Known rows, with every way that one mark hangs from another:
[J_851 [J_298 J_868 J_952]]: [-27.7 -20.3  -0.3  13.2  20.1 -11.9  38.5  20.4  40.8 -19.8  -2.0 -66.7
  11.7   5.0 -17.4 -28.2  -9.0   5.3  -6.0  -8.1 -66.1 -35.3   2.1]
[J_555 [J_565 J_952]]: [-12.0 -42.2  -2.7  -9.1  23.9 -32.3  36.6   7.0  12.5   2.6   5.5 -38.6
 -10.0  17.2 -15.9   4.5  25.4   3.0 -16.7   8.2 -52.3  -4.4 -21.2]
[J_868 J_298 J_851]: [-39.3 -25.3  22.6  45.5 -23.7  12.0  10.1  -8.6  30.9 -31.4 -14.0 -28.5
   0.6   8.2   9.8  11.5   7.5  -7.5   1.1   8.4 -12.4 -26.6  23.1]
[J_952 J_298 [J_555 J_565]]: [ -4.5 -22.2 -13.3  31.5  12.9 -30.4  65.3  34.6  46.7 -31.4   2.8   4.9
   5.7   2.8 -11.3  17.7  18.4   2.4  13.7 -10.9 -10.4 -39.4 -41.2]
[J_565 J_298 J_555 J_952]: [-43.0 -68.8  18.3 -11.9   7.7 -19.2  30.4 -29.1  65.2  -1.5  23.0 -24.4
  -3.2  -3.0 -18.4 -12.2   5.2  23.5  26.1 -37.3 -69.1 -67.8  -9.2]
[J_565 J_298]: [-36.9 -36.1  23.8  21.3  12.4   5.1  12.3   2.7  23.3  -4.1  -2.6  -8.0
  17.9   4.1  -1.2  -6.6  -6.6  25.1   4.1  -0.7 -39.1 -34.5 -20.0]
[J_851 [J_298 J_868] [J_952 J_555 J_565]]: [-14.8 -39.5 -18.5  21.6  36.4 -53.2  80.1  60.6  81.9 -22.3  -9.1 -62.5
  28.3  -0.3 -51.6 -26.0  10.7  -6.9 -14.4   6.0 -33.3 -39.8 -11.7]
[J_565 [J_298 J_851 J_868] J_555 J_952]: [-47.3 -72.4  19.4  -4.4  20.4 -25.8  30.4 -23.3  77.2 -22.2  27.5 -39.4
  22.8 -24.0  -1.2 -25.7 -17.7   9.4  20.3 -24.3 -80.5 -65.1   4.1]
[J_298 J_851 J_952]: [-11.2 -14.0   7.8 -37.6   9.5   1.4   7.6 -17.3  28.5 -13.5   0.7 -31.0
  -6.0 -18.0  24.2 -31.7  -8.5   5.2  -4.4   8.1 -58.0  -5.5  16.6]
[J_851 [J_298 J_565 J_952] J_868]: [-17.3 -23.7  -7.7   8.0  31.2 -21.1  51.3  47.7  56.0 -32.7  -1.9 -60.8
  24.2  15.1 -30.9 -19.3 -37.7 -51.2 -20.4  -4.4 -60.7 -29.4 -10.3]
[J_851 [J_952 J_555 [J_565 J_298]]]: [-10.3 -37.0  -9.8  -7.6  21.7 -34.6  55.2  30.4  66.4   0.5  -3.5 -24.7
  18.9  -2.9 -34.1 -16.6  22.4   9.4  -8.6   5.2 -13.6 -28.5 -18.9]
[J_952 J_555 [J_565 J_298]]: [ -8.3 -33.7  -2.4  34.0  19.8 -28.6  56.1  28.5  59.5  -4.4  -1.4  -1.5
  44.0  -4.8 -16.2  -4.2  18.1  21.9   8.2  -3.9  14.4 -32.0 -34.6]
[J_868 J_298]: [-44.8 -30.8  -1.1  33.7   4.5   5.8  13.9  -6.6   9.2 -17.8 -14.2 -26.7
   2.6  13.5 -12.9  -3.1   7.0   8.4   1.2   2.1 -31.1 -24.2  -7.9]
[J_565 J_952]: [-14.4 -28.5  -8.6 -12.8  14.4  -9.1  16.7 -14.0  11.9   4.7  -9.5 -36.0
 -19.9  13.6 -18.3 -11.3   6.6  25.0   7.9 -19.7 -36.1 -17.7  -9.0]
[J_851 [J_298 [J_565 J_555] J_868] J_952]: [-19.8 -49.1   4.9 -13.1  38.0 -50.0  59.9  49.5  81.3 -25.2   0.7 -64.6
  28.2   7.8 -40.6 -31.4  -6.7 -34.5 -14.9   8.2 -71.6 -39.9 -11.9]
[J_565 J_555 [J_952 J_298]]: [-19.5 -48.0  -2.9 -23.2   8.1 -27.9  39.5 -15.6  61.5 -20.5   7.1 -18.1
 -25.1   2.4 -27.0  -1.1   9.0  22.3  29.1 -47.5 -53.4 -59.5 -12.0]
[J_298 [J_952 J_555]]: [ -7.1   1.5 -12.1 -27.6   2.0   3.0  26.0  -5.4  30.4   7.1  18.1 -31.5
  -4.3   0.8   3.2 -25.8  17.9  12.1   8.9 -25.5 -19.0 -25.4  -7.2]
[J_555 [J_565 [J_298 J_851] J_952]]: [-27.1 -64.8  13.4   8.3  22.2 -33.2  39.9  -4.1  33.8  -9.2   4.0 -32.5
   5.6  -2.4  -4.6   1.9   8.1   0.4 -13.8  24.2 -77.5 -14.6 -13.0]
[J_868 [J_298 J_565] [J_851 [J_952 J_555]]]: [-23.1 -34.0  12.2  21.9 -18.1 -14.4  39.3   6.0  71.5 -30.3 -10.5 -38.7
  19.7   3.7  -3.9   0.8  11.6 -45.4  -3.5  21.3 -12.4 -24.1  16.0]
[J_298 [J_565 [J_555 J_952]] J_851 J_868]: [-11.1 -45.4   9.5 -38.8  39.3 -38.0  20.6  34.7  63.5 -40.1  11.5 -34.8
  67.6 -20.9  23.4 -27.4 -24.1 -40.2 -10.3  14.3 -43.8  -9.2 -13.8]
[J_555 J_952]: [-23.5 -32.6 -17.7 -37.1   9.1  -2.7   2.6  27.3   9.2 -10.0 -16.2 -23.9
  -0.6   4.3  -1.3   1.9  19.4  22.0 -12.7  -5.5 -22.6  -5.2 -15.7]
[J_868 [J_298 J_565 [J_952 J_555]] J_851]: [-20.8 -21.5  12.9  18.5 -29.8  -0.5  34.5 -17.5  68.8 -28.1  -2.5 -43.2
  22.0  -0.6  12.3  -2.7   8.8 -37.9   4.7   9.1 -19.3 -22.7  23.4]
[J_298 [J_565 J_555]]: [ -0.4 -30.1  20.5 -32.9  26.2 -25.7  21.5  21.2  41.8  -6.9  11.1  -6.6
  30.2  15.2  -0.8 -12.9   1.4 -21.4   4.1  -5.5 -22.1 -18.3 -35.5]
[J_851 J_298 J_868 [J_952 [J_555 J_565]]]: [-26.3 -37.9 -24.8  23.3  40.2 -43.1  77.1  79.7  63.8 -31.0  13.6 -59.5
   2.2  13.7 -52.9 -11.6  -8.2 -53.0 -26.9  -2.5 -44.4 -48.8 -17.4]
[J_298 J_565 J_851 [J_952 J_555]]: [ 12.0 -16.6   3.1 -40.7  15.8 -21.4  35.3  -2.8  61.6 -15.8   6.7 -25.0
  32.8 -19.5  27.4 -36.2 -10.7 -37.1   4.1  16.4 -38.2  -0.5  -5.0]

Rows:
[-21.6 -58.4 -23.1 -18.7  18.5 -37.5  43.4  48.4  40.3 -47.8 -15.0 -25.6
   7.1  -9.7  -5.7  26.6  11.0 -12.8 -33.0  22.0 -61.6  -3.9 -18.1] => [J_555 J_565 [J_952 [J_298 [J_851 J_868]]]]
[  8.7 -21.6 -20.8  35.5  15.7 -39.0  74.8  38.2  72.1 -33.5 -23.5   9.9
  26.6  -6.3 -28.7  12.6  14.8  24.5  16.0 -13.2  17.1 -35.2 -37.6] => [J_952 J_298 J_555 J_565]
[-36.9 -33.1 -35.7  14.4  27.1 -26.4  57.8  49.1  49.2 -25.5  20.0 -54.1
   8.8   9.7 -44.2  -7.5   0.7 -52.0 -27.9  -2.5 -26.0 -37.1 -13.2] => [J_851 [J_868 J_298] [J_952 [J_555 J_565]]]
[ -9.4 -27.1  26.3  -1.4  -6.1 -14.7  25.7  19.1  60.5 -14.5 -11.6 -27.6
   6.7   0.1  -4.0   1.9  11.8   1.3 -16.1  14.9 -11.9 -18.1  17.3] => [J_868 [J_851 [J_952 [J_565 J_298]]]]
[-29.8 -62.4   7.2  12.1  26.7 -32.8  42.4   6.3  35.8 -15.1   8.5 -37.3
   9.5  -1.5  -9.2   2.8  -2.7 -11.6 -19.2  20.1 -75.3 -17.6 -12.8] => [J_555 [J_565 [J_298 [J_851 J_868]] J_952]]
[-11.0 -44.9  -6.3   0.0  19.5 -36.5  48.3   7.5  26.9 -12.7  -4.5 -31.8
 -11.7  12.5 -22.1  13.6  19.4   6.1 -11.2   6.2 -59.5 -12.8 -22.1] => [J_555 [J_565 [J_952 J_298]]]
[-11.4 -23.7 -25.4 -18.6  40.6 -31.3  43.7  60.8  48.9 -16.1  -3.4 -47.0
  15.3   9.3 -50.9 -13.0 -11.6 -22.8 -40.2   0.4 -18.5 -15.1 -11.6] => [J_851 J_868 [J_952 J_565]]
[-38.5 -23.7 -36.0  14.1  23.4 -13.3  46.4  43.4  47.0 -25.2  13.6 -49.1
   6.7   8.4 -42.6 -15.0  -8.5 -42.0 -16.8 -14.2 -14.9 -43.5  -9.1] => [J_851 [J_868 J_298] [J_952 J_555]]
[-16.9 -29.5 -17.8   4.6  15.0 -17.3  35.5  -7.0  36.9 -21.7 -18.0 -40.7
  -6.7   3.3 -27.2  -4.5  -8.2  26.1  12.2 -24.3 -47.5 -31.6  -8.7] => [J_565 [J_952 [J_298 J_868]]]
[-47.8 -60.2  30.5  -9.4  25.7 -21.9  25.1   8.5  76.4 -25.9  32.2 -25.1
  35.3 -23.7   4.5 -28.0 -15.4  -1.5   4.5  -7.3 -67.6 -61.8  -2.5] => [J_565 [J_298 [J_851 J_952] J_868] J_555]
[ -8.3 -26.9 -12.6  -5.9  38.4 -29.2  37.4  46.0  49.7 -30.9  -0.1 -24.2
  17.9 -14.3  -9.8 -20.4 -19.1 -28.0 -20.4  12.8 -14.8 -14.8  -4.5] => [J_298 [J_851 J_868 [J_952 J_555 J_565]]]
[-31.6 -26.8  10.1   3.8   0.7   5.4  27.5 -11.3  45.5   1.5  13.5 -22.0
  15.8  -6.2   1.9 -18.8   2.4  19.7  11.1 -13.3 -42.9 -42.5 -10.4] => [J_565 [J_298 [J_952 J_555]]]
[-33.9 -22.6 -13.3  27.2  26.5  -3.1  23.7  34.6  22.3 -31.5  -1.3 -36.4
  29.8  18.1 -23.1  -3.7 -30.1 -42.0 -17.8  -3.8 -20.8 -21.5 -19.1] => [J_851 [J_868 [J_298 J_565]]]
[-16.4 -20.8  -1.1  21.7  21.3  -9.7  28.6  27.8  37.1 -54.4 -21.8   0.4
   3.1  -8.2  -3.1   5.7 -34.6  -0.9   2.1  -2.2 -35.8 -29.4 -13.0] => [J_952 [J_298 [J_851 J_868]]]
[  2.5 -36.0   0.2  21.1  22.3 -37.7  51.7  25.3  63.3 -49.0 -45.0   5.2
  21.8 -16.0 -16.3  10.1  -9.4  24.1  -3.3  18.8 -27.7 -12.7 -15.2] => [J_952 [J_298 J_851] J_565]
[ -0.8 -32.9  -8.0  26.5  29.1 -37.1  54.9  40.2  65.8 -57.1 -38.8  -2.0
  27.7 -14.8 -22.8  11.4 -25.0   6.4 -11.2  13.1 -24.3 -16.7 -15.5] => [J_952 [J_298 [J_851 J_868]] J_565]
[ -8.9 -46.3   5.5 -40.8  37.2 -32.3  20.9  43.6  58.9 -42.8   8.9 -15.0
  43.0 -11.6  13.6 -14.1 -31.6 -58.4 -14.1   9.9 -37.1 -11.5 -17.3] => [J_298 [J_565 [J_555 J_952]] [J_851 J_868]]
[ -6.6 -31.1 -16.7 -12.6  26.4 -40.7  56.1  37.3  68.8 -25.1 -25.3 -37.9
  17.2  -3.3 -46.0  -8.5   4.9  14.0 -19.8   8.2 -36.5 -20.6 -11.1] => [J_851 [J_952 [J_298 J_868] J_565]]
[-18.7 -57.2  24.0   3.1  24.5 -34.4  38.0  14.7  68.8 -17.3  -0.6  -1.8
  36.8 -13.7  -9.0  -7.3   4.5  19.3  -1.5   5.7 -31.9 -31.9 -16.2] => [J_952 [J_565 [J_298 J_851] J_555]]
[-25.3 -31.0 -13.9  18.2  30.9 -34.4  62.0  52.1  61.9 -20.1   2.4 -61.5
  11.3   3.9 -37.8 -29.9   3.8 -11.8  -5.0  -4.4 -40.9 -49.0  -9.9] => [J_851 [J_298 J_868] [J_952 J_555]]
[ -2.5 -23.9  14.4  -6.0  44.5 -26.9  17.3  30.2  38.1 -33.6  -4.3 -34.3
  69.1 -12.0  23.3 -30.4 -38.2 -36.3 -13.5  31.0 -34.0   7.2 -15.4] => [J_298 J_565 J_851 J_868]
[-18.6  -8.3  -0.7 -27.8  21.7  -3.1  11.8  -4.6  36.8 -22.8  12.4 -60.3
  27.2 -25.3  24.5 -43.7 -22.8  -1.3 -12.1   4.4 -59.5  -9.1  20.1] => [J_298 J_851 J_868 J_952]
[ -0.9 -13.2 -19.3 -15.5  23.4 -20.7  44.4  19.3  62.5 -26.1  10.9 -35.2
  24.5 -24.8   4.0 -28.0 -15.7 -21.0 -11.9  -1.3 -21.2 -14.2   6.2] => [J_298 [J_851 J_868] [J_952 J_555 J_565]]
[-12.2 -36.3  -9.9   8.5  36.2 -47.4  71.4  57.4  77.8 -22.6  -2.2 -61.6
  34.8   6.2 -37.8 -31.8  -3.2 -36.9  -8.3   9.4 -44.2 -37.2 -19.2] => [J_851 [J_298 J_565 J_868] [J_952 J_555]]
[ -9.9 -28.9   1.6  43.0  16.0 -28.6  56.8  34.1  70.6 -13.7   4.0 -16.5
  59.6 -10.3  -8.7  -5.4  11.1  13.0   4.0  -3.8  19.8 -34.4 -22.0] => [J_952 J_555 [J_565 [J_298 [J_868 J_851]]]]
[-15.1 -27.2  -9.5   8.9   5.2 -15.2  34.5  -7.9  44.0 -26.5 -18.2 -41.2
  -7.0   1.8 -19.2   0.9  -8.5  21.0  11.8 -22.4 -41.2 -32.3   1.9] => [J_565 [J_952 [J_298 [J_868 J_851]]]]
[-19.4 -52.0  19.2   2.9  22.0 -32.2  40.0  17.1  64.5  -7.8   2.1  -5.4
  34.8  -2.3 -20.7  -3.1  13.2  25.9  -1.1  -5.5 -24.7 -36.3 -23.7] => [J_952 [J_565 J_298 J_555]]
[-36.2 -28.2  -9.8  19.1  26.4  -7.8  26.0  34.0  32.0 -32.7   9.7 -33.5
  28.7  16.6 -23.4  -4.4 -26.6 -44.2 -13.5 -12.2 -23.0 -31.9 -19.5] => [J_851 [J_868 [J_298 [J_565 J_555]]]]
